Each row was made from one small tree. Brackets hold a mark, then the marks that hang from it, in alphabetical order. Every link used is in the known rows. Write each row's tree.
In the rows, zero is written as 128.
Known rows
{S {H {D {F M U}}}}: [120 119 108 150 130 142 166 193 122 149 163 130 126 115 115 138 139 140
 132 134 120 172 144 136 146 108 143 124 138 113 154 149 144 147 129 138
 133 131 117 133 134]
{L A {U E {F M}} X}: [117 136 134 104 115 163 111 125 138 110 108 136 120 104 133 132 119  96
 143 147 124 121 154 134 106 169 117 107 131  99 104 134 141 145 122 152
 139 123 116 112 134]
{H {D {F M}} {N Z}}: [134 118 124 146 147 133 137 183 139 124 175 101  78 139 110 122 134 152
  87 124 147 165 133 107 133 106 138 126 122 131 133 118 134 151 133 120
 138 114 194 117 149]
{V {P {N Z}}}: [135 114 117 138 136 122 121 113 130 127 131 109 108 133 130 154 122 120
 114 121 148 138 118 112 132 129 144 145 143 149 128 135 135 138 131 115
 130 114 169 132 149]
{S H}: [138 115 116 141 112 147 151 150 128 132 122 130 145 135 113 130 120 154
 129 127 129 147 131 125 128 132 129 138 140 133 155 136 130 137 137 122
 127 147  87 133 143]
{L U X}: [144 122 114 114 117 132 138 146 129 119 143 122 132 128 138 148 119 108
 150 140 141 115 151 130 118 142 115 120 144 102 141 126 126 146 128 138
 130 122  99 117 141]
{U E F}: [113 126 131 121 105 131 131 131 126 118  76 129 119 126 122 127 134 112
 118 136 137 133 114 129 113 152 131 127 128 166 121 119 140 134 141 127
 125 152 127 116 130]
{M F {Y C}}: [119 128 129 148 127 121 120  80  99 111 163 112  96 134 118 122 125  96
 120 109 102 139 127 136 141 147 127 124 130 156 150 111 118  95 140 129
 125 141 119 129 126]
{V P}: [133 111 126 133 119 125 129 129 127 119 103 126 122 129 139 109 111 120
 149 123 135 134 130 122 140 132 146 134 134 139 135 138 128 123 138 122
 127 118 138 133 150]
{E {U {F M} {L A X}}}: [118 135 135 124 124 152 103 129 148 139 121 144 119 110 142  81 115 128
 151 127 125 104 128 112 114 128 139 113 132  88 113 134 122 129 117 120
 117 108 134 149 129]
{S {H {D F} {N P}}}: [145 108 104 157 119 120 175 103 137 135 118  95 124 143 120 149 134 245
 101 124 100 168 115 121 129 111 147 120 113 134 134 130 152 151 140 130
 132 120 101 140 143]
{F U}: [132 127 125 124 120 135 148 150 121 138 123 133 154 128 130 129 127 103
 148 132 135 120 140 129 126 111 117 135 135 134 149 137 125 141 133 135
 119 135 112 125 134]
{U E F {L A X}}: [134 137 144 107 115 130 111  70 126 125  58 138 121 122 131 120 135 158
 144 132  99 108 139 125 100 147 130 128 113 111 105 140 138 123 127 127
 125 123 103 123 115]
{F M}: [133 121 124 130 125 150 121 190 128 127 154 129 131 121 120 103 121 100
 124 132 147 135 129 122 143 117 136 128 146 134 139 125 114 137 131 119
 125 135 144 124 161]
{U E {F M} {L A X}}: [125 137 147 105 123 148  96 108 127 126  92 142 121 108 129 116 130 140
 139 137 109 119 138 126 113 146 138 121 124 100 103 139 132 122 120 127
 125 117 123 123 125]
{F {M Y}}: [119 119 125 130 138 143 114 176 102 123 175 123 112 121 115 101 125  87
 123 119 147 131 115 124 147 116 135 136 136 140 130 110 116 131 135 125
 129 137 142 137 153]
{U E {F M} L}: [120 128 146 115 121 133 102 168 140 131 107 146 126 118 124 117 125 128
 110 140 160 134 106 131 131 142 144 128 136 142 116 120 117 123 124 114
 124 140 151 128 122]
{S {H N}}: [139 112 133 141 118 160 154 146 140 132 126 114 139 138 114 150 103 190
 115 126 125 155 134 111 123 134 125 133 126 127 151 124 124 141 138 128
 133 131  93 132 141]
{D {F {M Y} {U L}}}: [125 131 124 125 157 108 122 164 118 143 181 122 120 123 132 117 140 100
 133 119 138 115 111 138 155 101 131 133 131 111 125 114 121 116 120 124
 130 123 133 147 125]
{E {U F {L A X}}}: [125 136 130 125 116 133 117  89 147 138  86 142 120 124 144  87 120 147
 156 123 116  95 131 113 100 130 130 119 124  99 114 136 127 128 124 120
 115 113 112 150 120]
{F M {U E}}: [117 131 130 115 126 148 145 195 137 133 136 137 166 111 133 138 136  85
 131 142 139 134 139 137 138 124 123 129 136 131 133 135 141 134 132 133
 129 136 145 114 125]
{H D}: [142 115 120 143 116 125 142 157 114 135 117 138 110 134 112 109 131 140
 127 130 141 147 139 121 127  98 146 133 130 149 145 138 114 151 142 123
 123 137 141 127 149]
{W {M {F {U E}} {Y C}}}: [105 142 124 150 141 107 138  76  98 126 148 120 156 123 119 162 145  77
 131 123  87 119 126 141 139 160 114 133 121 164 128 125 156  88 135 150
 136 139 131 116  76]
{U E F L}: [128 129 140 117 114 114 117 127 139 129  71 142 124 132 125 124 129 146
 116 135 149 122 107 130 117 144 137 134 127 153 118 122 121 120 131 114
 125 144 130 127 116]
{M F}: [141 125 124 136 121 141 138 121 137 125 124 113 131 133 118 119 124 109
 109 118 127 133 116 128 132 121 133 124 136 151 144 120 111 105 135 133
 119 134 132 129 135]
{E {U {F M}}}: [ 94 124 123 139 114 155 122 191 148 134 138 138 119 114 133  83 114  78
 123 130 161 128 103 116 128 134 138 112 146 142 126 113 123 143 130 120
 117 136 159 143 142]
{D F}: [142 126 104 139 124 112 146 140 136 121 122 107 109 137 126 108 145 112
 125 124 125 123 124 126 134 118 128 123 133 144 133 118 134 124 139 114
 134 139 122 122 162]
{H N}: [141 117 138 131 122 146 138 143 135 125 122 111 124 139 122 131 110 153
 116 127 133 134 133 108 122 118 124 127 122 139 138 114 112 138 140 124
 129 123 128 125 153]
{W {M F {Y C}}}: [124 133 117 165 139 110 112  72  90 120 161 113 123 134 106 129 130  91
 125 112  97 124 114 126 144 153 125 130 132 168 134 114 127  92 135 137
 132 137 129 127 112]
{H D {N P {Z Q}}}: [148 111 123 146 117 107 152  75 128 126 136 114 125 160 115 161 118 212
  98 116 143 171 108 111 117  97 124 132 101 146 122 135 115 162 126 132
 117 109 172 126 122]
{H {N {P V} {Z Q}}}: [129 120 113 147 134 116 146  67 138 111 129 109 138 161 127 155 115 197
  93 122 135 152 107 113 126  93 109 134 103 144 122 128 132 152 113 133
 132 113 132 120 136]
{F {M {Y C}} {U E L}}: [109 136 146 123 142 110 114 152 111 131 176 148 139 119 137 144 133 103
 140 133 127 134 143 147 152 140 127 136 131 122 136 128 130 111 129 117
 132 135 132 124 101]
{A {L {U E {F M}} X}}: [ 99 127 138  93 117 134 116 188 120 115 136 137 133 111 151 156 139  88
 140 140 144 139 132 132 119 197 122  92 146 110 119 109 142 149 117 147
 127 137 138 103 138]
{Q Z}: [128 113 124 123 122 146 145 190 138 117 113 115 107 144 116 110 118 146
 121 124 153 121 121 121 117 134 129 144 132 150 129 127 125 130 130 124
 136 138 139 122 156]
{U F L}: [137 125 141 123 115 117 108 125 125 136  91 143 114 135 121 107 116 146
 128 129 151 122 104 125 119 128 138 135 135 144 130 121 101 129 126 117
 112 139 120 138 132]
{D {F {M Y} U}}: [110 129 113 132 148 124 136 168 106 130 182 110 115 117 128 115 142  70
 137 120 127 125 121 137 151 109 122 126 131 126 128 112 137 129 130 138
 135 130 128 136 141]
{N P Z}: [148 122 107 126 122 113 141 112 128 121 125 110 148 151 128 111 134 148
 109 123 142 118 101 124 121 115 119 145 133 147 130 131 149 141 134 115
 115 137 140 122 134]

Which tree is each row?
[154 131 117 117 118 145 131 107 138 116 115 128 132 128 135 125 117 118
 162 134 116 103 168 126 106 134 107 119 131  88 127 142 123 146 127 144
 136 116  91 120 147]
{L A U X}
[148 145 141 109 133 135 142  67 144 137  92 128 165 121 141 151 141 142
 143 126  79 105 151 140 114 122 121 125 113  93 124 152 137  91 121 145
 124 105 107 126  83]
{M {F {U E {L A X}}}}
[143 122 109 145 122 115 133 101 131 134 152 119 121 144 108 181 129 124
 102 117 156 153 107 114 122 113 113 138 132 156 126 126 100 147 119 118
 125 129 168 121 143]
{P {N {Z Q}}}
[122 133 138 107 142 116 139  94 108 136 142 114 144 120 139 169 144 123
 131 119  98 110 123 146 130 130 126 134 117 111 129 122 142  89 125 146
 124 115 109 137  66]
{M {F {U E {L X}}} Y}
[145 111 120 138 112 147 160 105 139 131 116 103 164 142 125 152 109 226
 111 126 111 147 110 117 123 127 130 131 123 130 140 124 141 143 136 129
 123 123  82 140 139]
{S {H {N P}}}
[131 137 123 117 143 112 140 180 158 140 139 129 150 121 142 137 150 117
 123 137 136 123 126 144 148 117 131 125 132 116 121 130 137 112 122 115
 136 127 146 122 118]
{D {F M {U E L}}}
[151 142 140 115 130 121 139 107 156 141  73 152 171 132 136 122 135 148
 143 131 116 100 149 135 117 109 117 140 113 114 120 154 124 119 130 124
 131 128 119 128 107]
{F {U E {L A}}}
[ 97 132 151 126 129 114  86 127 103 116 146 146  92 118 125 124 126 110
 122 130 134 143 118 139 142 168 140 129 131 147 122 110 123 112 130 112
 129 146 139 127 113]
{U E {F {M {Y C}}} L}
[146 104 121 149 112 140 164 111 124 141 114 117 145 140 115 150 114 252
 110 129 112 168 119 117 123 109 147 131 116 135 143 137 137 161 140 133
 122 122 100 143 133]
{S {H D {N P}}}
[130 135 132 137 116 127 118 105 167 139  71 151 123 133 136  66 112 139
 139 120 141  96 114 114 107 119 131 125 123 125 114 133 106 128 127 113
 119 128 133 159 127]
{E {U F {L A}}}
[122 136 133 117 114 157 112 140 160 111  92 147 125 115 125 112 113  91
 124 143 149 123 136 136 113 161 116 114 130 125 104 130 123 145 126 144
 142 140 138 119 139]
{L A {U E {F M}}}
[133 133 140 110 135 131 132 191 149 144 135 149 173 118 139 139 131 115
 129 141 151 126 133 139 141 117 133 136 135 116 130 138 123 120 123 119
 126 129 147 124 108]
{F M {U E L}}
[119 116 123 147 160 124 129 170 113 119 197  92  58 140 107 120 136 140
  87 112 143 156 120 110 140 105 135 135 113 137 125 103 135 147 137 127
 143 118 190 131 140]
{H {D {F {M Y}}} {N Z}}
[148 113 109 146 124 106 159 101 133 128 116  94 111 143 128 132 140 205
 102 124 110 146 112 119 130  97 144 113 109 146 121 122 139 149 141 127
 129 111 136 133 152]
{H {D F} {N P}}
[155 135 133 110 125 125 126  91 140 126  81 133 143 130 135 125 141 166
 145 130  98 102 154 126 113 124 128 134 115  99 115 146 136 114 131 116
 134 117 109 120 124]
{U E {L A X}}
[124 136 129 107 107 145 126  84 136 109  69 133 120 119 135 137 124 112
 147 142 114 107 155 134  92 170 110 114 121 109 108 136 144 143 128 152
 138 129  95 112 126]
{L A {U E F} X}
[113 127 133 106 108 108 130 164 142 116  88 143 134 135 145 141 135 100
 127 132 161 130 116 134 112 192 114 105 136 148 122 107 126 147 127 140
 129 159 138 111 137]
{A {L {U E F}}}
[ 92 123 132 123 134 134 100 157 111 138 171 131 101 109 141  99 120 105
 138 121 146 110 101 119 130 137 144 122 138 107 117 103 130 126 122 122
 115 117 136 160 113]
{E {U {F {M Y}} {L X}}}
[137 141 143 101 137 146 125 134 136 140 120 144 169 108 143 136 138 133
 156 140 102 109 164 133 124 118 126 129 123  75 119 157 139 118 118 132
 129 106 116 120 109]
{F M {U E {L A X}}}
[146 135 117 110 117 140 142 108 151 109  96 126 144 126 139 141 131 119
 147 140 112 104 169 133 105 150 107 119 122  97 115 142 144 136 132 141
 146 124 102 108 133]
{L A {U E} X}
[ 88 130 140 144 129 118  93 145 122 131 176 148  90 120 138  85 110  98
 133 120 151 127 107 126 142 150 141 120 140 135 130 106 114 117 126 105
 120 137 148 153 118]
{E {U {F {M {Y C}}} L}}
[130 130 138 114 145 120 129  91  93 143 161 114 137 123 135 152 131 118
 144 113 108 109 122 139 131 113 125 134 126 103 142 122 122  95 119 148
 114 107  99 147  84]
{M {F {U {L X}}} Y}
[133 117 121 156 137 121 141 146 140 122 180 109  79 145 106 149 127 156
  91 116 152 188 127 109 137 104 128 119 109 131 123 123 110 148 122 125
 136 107 204 115 143]
{H {D {F M}} {N {Z Q}}}
[142 146 126 120 145 122 136 137 168 135 110 133 151 119 139 114 149 124
 134 131 112 111 144 139 138 109 126 124 119 101 107 145 136 110 122 120
 142 120 139 125 126]
{D {F M {U E {L A}}}}
[139 137 145 117 116 126 112  84 147 125  41 148 126 132 123 101 128 155
 126 129 125 111 124 128 107 138 130 133 113 139 105 138 118 119 131 119
 128 139 124 131 124]
{U E F {L A}}
[111 122 115 159 138 105 120 146  88 118 194 120  55 122 113 106 146 104
 126 121 112 165 145 134 157 126 149 117 130 143 141 119 132 130 142 118
 139 136 150 124 156]
{H {D {F {M {Y C}}}}}
[137 136 137 107 131 124 148 105 136 140 120 120 164 120 144 172 141 133
 132 131 103 118 135 144 124 128 128 127 127 105 137 136 141  93 121 139
 118 110 114 123  77]
{M {F {U E {L X}}}}
[129 125  97 138 138 115 139 112 126 113 116 113 141 152 130 108 138 155
 101 131 136 121 111 126 129  94 122 147 130 149 135 137 160 149 124 121
 128 137 118 121 145]
{N {P V} Z}
[115 140 124 158 142 111 127  74  84 133 168 121 147 127 114 147 132  78
 144 118  91 118 125 134 141 145 115 132 131 157 139 126 135  96 129 152
 127 132 118 128  92]
{W {M {F U} {Y C}}}
[124 124 100 157 139 117 131  97 130 125 147 122 112 144 110 174 130 126
  92 124 153 157 117 115 130  94 116 139 129 157 129 132 114 153 110 123
 137 129 142 120 156]
{P {N {Z Q}} V}
[146 142 138 102 129 126 139  94 134 139  88 142 167 122 144 143 142 152
 163 134  94  99 164 133 110 118 118 135 113  86 121 157 142 121 125 131
 129 112  97 121 102]
{F {U E {L A X}}}
[108 127 132  95 109 113 130 148 118 114 102 134 128 125 153 163 142 108
 143 136 135 129 132 132 104 201 115  99 135 122 123 110 145 148 124 147
 127 143 114 103 129]
{A {L {U E F} X}}
[159 136 133 121 125 119 126 107 162 127  68 144 149 139 128 104 133 161
 126 127 122 106 139 127 119 115 129 140 114 126 113 144 115 114 134 109
 137 134 128 127 129]
{U E {L A}}
[127 124  95 147 129 103 144  73 126 111 124 121 146 158 127 133 131 160
 106 123 141 143 103 127 130  94 112 137 118 148 127 141 138 147 112 127
 126 131 126 118 137]
{N {P V} {Z Q}}
[126 126 141 118 149 127 113 176 109 146 177 142 143 120 128 117 120 104
 141 123 153 115 118 134 149 101 130 144 134 114 133 122 105 125 121 127
 122 125 130 149 116]
{F {M Y} {U L}}
[105 128 151 132 130 119  76 128  89 125 165 145  79 122 120 104 112 111
 134 124 139 139 115 132 144 154 141 129 139 138 134 109 105 120 125 115
 119 139 130 138 130]
{U {F {M {Y C}}} L}
[150 133 138 124 133 125 138 125 141 148 125 131 160 133 132 136 120 126
 124 121 131 117 118 138 133 105 129 133 134 124 148 133  99  97 119 134
 111 121 124 141  99]
{M {F {U L}}}
[158 138 138 122 131 129 130 109 142 147  93 152 160 135 132 105 121 145
 159 125 121  99 147 128 119  94 118 141 120 105 131 154 103 126 124 126
 121 122 109 139 126]
{F {U {L A}}}
[146 139 142 107 139 150 115 133 124 146 141 145 158 110 139 119 123 131
 170 134 106 106 162 126 127 103 126 129 131  66 130 155 119 129 113 135
 119 100 107 131 127]
{F M {U {L A X}}}
[118 137 129 137 152  98 114 137 108 132 201 129 105 124 137 126 138 100
 146 122 114 129 136 144 161 129 128 125 134 114 140 120 125 107 122 115
 131 126 124 133 124]
{D {F {M {Y C}} {U L}}}
[102 137 134 136 128 119 144  84 107 116 148 120 129 125 131 157 139  81
 125 119  95 139 139 152 138 152 116 126 121 153 147 122 146  93 139 143
 130 140 118 118  89]
{M {F {U E}} {Y C}}
[119 127 127 115 105 128 133 142 148 113  83 136 124 129 130 142 120  99
 118 145 161 125 122 139 110 171 118 120 134 151 120 118 129 145 132 138
 136 151 124 116 125]
{L {U E F}}
[125 125 145 110 124 143  92 154 106 137 140 136 108 111 127 122 117 130
 143 137 137 130 121 122 126 138 146 123 145 106 129 122 116 130 116 124
 110 116 121 132 134]
{U {F M} {L X}}
[131 141 134 153 152  95 114  71  97 144 163 132 152 132 121 149 127 107
 143 116 102 109 117 136 145 138 122 140 130 142 138 127 117  84 120 138
 124 124 123 139  77]
{W {M {F {U L}} {Y C}}}
[128 118 117 141 133 135 143 101 135 117 105 105 144 142 134 130 119 195
 102 135 116 128 118 116 131  89 130 126 116 145 130 122 140 149 128 132
 134 117  95 130 159]
{H {N {P V}}}
[143 142 142 112 137 142 126 148 157 141 108 156 174 117 134 116 129 126
 141 136 127 113 148 135 131 109 126 135 122 104 118 152 119 118 122 125
 133 122 140 128 117]
{F M {U E {L A}}}
[ 93 134 135 127 133 129 128 152  98 120 177 137 131 114 134 143 137  74
 142 133 116 143 151 145 148 147 120 129 130 138 141 125 147 121 138 130
 136 143 132 113 116]
{F {M {Y C}} {U E}}
[ 90 131 137 127 118 127 101 141 112 101 159 139  89 116 128 141 116  66
 124 141 147 144 132 147 134 193 118 115 137 146 123 106 132 133 132 137
 141 152 132 115 123]
{L {U E {F {M {Y C}}}}}
[124 125 103 148 150 128 127 136 128 127 138 113 110 138 114 148 140 120
  87 133 148 132 123 114 127  95 126 145 143 156 138 129 136 155 122 116
 141 137 135 121 163]
{P {N Z} V}
[137 133 149 122 126 151  87 126 134 134 100 153 116 120 117  79 110 135
 135 128 138 118 121 120 123 122 138 127 130 118 113 135  94 129 119 122
 118 127 133 142 147]
{U {F M} {L A}}
[117 123 108 137 145 122 122 166 112 119 177 102  91 123 119  99 142  83
 118 116 131 128 110 129 154 118 134 124 133 138 123 103 130 123 135 122
 140 137 139 136 162]
{D {F {M Y}}}
